In the rows, zero is written as 128.
Known rows, with every step that occurs:
nedidi/pizovig: [164 111 160  82 183  78 164 110 205  90 119 137 128 141 143 127 142 122
  89  98]
seto/ginizaf: [138 113 152  69  94 165 139 119 146 126 110 142 155  94 115 134 139 103
 185  79]
fego/nedidi/pizovig: [122 120 148 146 170  99 147 109 212 108 152 135 121 140 172 128 171 146
 110 114]
fego/nedidi: [131 122 135 131 128 137 119 117 153 165 149 124 120  99 160 132 177 139
 111 119]
ginizaf/vesev/fego/nedidi: [119 115  95 188 130 114 103 106 143 177 176 150 126 123 143 142 167 152
 103 165]
seto/ginizaf/nedidi/vepusam: [130 141 139 100 134 161 188 115 136  84 110 103 158 138  93 133 115 110
 241  81]
ginizaf/vesev/fego/nedidi/vepusam: [116 140  85 196 136 116 149 104 136 130 165 153 131 128 141 138 141 156
 107 159]
ginizaf/vesev/fego/nedidi/vepusam/seto/pizovig: [ 79 142 105 208  89 122 125 159 130 132 151 159 128 160 140 137 140 147
 118 226]
vesev/ginizaf/nedidi: [161 117 139  83 157 164 152 105 122 129 131  77 103 130 117 123 147 119
 165 111]
ginizaf/nedidi/vepusam/vesev/pizovig: [145 141 102 121 177 114 167  54 159 108 116  96 132 169 107 115 132 130
 110  84]
vesev/vepusam/nedidi: [164 150 142  76 172 125  92 120 131 157 116 101 107  97 161 108 122 131
  66 191]
fego/nedidi/vepusam/vesev/ginizaf: [105 144  87 155 121 166 159  61 132  92 141 126 104  99 156 118 145 150
 120 140]
vepusam/seto: [158 102 174  82 123 113  97 193  90 159 111 119 118 107 123 123 143 110
  76 132]
vepusam/seto/fego: [118 103 172 128 102 115 104 192  81 168  99 117 129 114 124 137  79 117
  94 116]
ginizaf/nedidi/vepusam/seto/fego: [119 138 151 151 152 114 164 174  83 116 100  74 130 159 103 132  66 124
 157 119]
ginizaf/nedidi/vepusam/vesev/fego: [141 139 101 149 177 109 169  59 127 118 117  86 138 139 109 124 119 141
 100 180]
vepusam/vesev: [152  97 103  93 125 111  93  57 142 164 124 118 125  95 120 125 151 122
  77 142]
vesev/vepusam/seto: [161 147 159  83 116 113  81 187  74 151 101 136 116  97 155 113 115 120
  46 165]
ginizaf/vesev: [161  99 101 101 128 106  99 116 140 160 153 135 119 129 104 142 150 116
 142 101]

Rows:
[127 138 164  92 102 153 168 184  91  72  92 140 146 110 109 125 102 106
 159  99] => nedidi/vepusam/seto/ginizaf
[146 139 150 103 154 161 179 158  78  83 111  79 101 142 110 113 115 120
 158 125] => vesev/ginizaf/nedidi/vepusam/seto
[121 137 155 134 114 120 171 185  78  99  85 124 131 118 123 133  55 121
  98 109] => nedidi/vepusam/seto/fego
[ 91 143 105 197  87 111  44 180  83 177 152 147 113 133 153 137  90 146
 129 153] => ginizaf/vesev/vepusam/seto/fego/nedidi
[ 80 149 123 175 100 155 137 166 137  95 149 169 134 155 130 127 141 139
 173  58] => fego/nedidi/vepusam/seto/ginizaf/vesev/pizovig
[130 139 102 100  80 150  91 121 127 133 135 168 147 114 119 135 118 113
 205 104] => seto/ginizaf/vesev/vepusam
[ 85 114 164 180  96 127  91 194  91 176 124 119 123 116 149 138 102 137
 110 129] => vepusam/seto/fego/nedidi
[136 104 111 114 180 119 133  45 171  98 137  87 106 156 122 115 145 131
 142 143] => vepusam/vesev/ginizaf/nedidi/pizovig
[148 140  97 100 143 118 174  51 161  90 100 148 134 129 128 114 124 130
  47  70] => nedidi/vepusam/vesev/pizovig
[125 112 116  98  95 151 121 106 175 131 141 176 151 148 100 137 146 110
 193  14] => seto/ginizaf/vesev/pizovig
[111 104 149 136  86 137  86 187  89 149 134 157 149 122  99 137 129 115
 156 147] => vepusam/seto/ginizaf/vesev/fego
[ 76 115 152 193 114 117  99 182 144 114 160 168 145 155 132 135 146 138
 167 155] => vepusam/seto/ginizaf/vesev/fego/nedidi/pizovig
[122 137 109 104 116 151  73 121 135 139 144 135 132 121 119 126 118 120
 208 145] => seto/ginizaf/vesev/vepusam/nedidi
[122 154 128 173 145 136 190 105 137 118 131 141 142  98 170 128 140 157
  55 169] => vesev/fego/nedidi/vepusam
[147 133  97 123 172 111 155  65 131 111 121  76 125 145  99 124 125 129
 145 138] => ginizaf/nedidi/vepusam/vesev
[126 140 111 116  73 112  54 177 111 158 131 157 113 154 132 127 123 116
 124 201] => ginizaf/vesev/vepusam/seto/pizovig
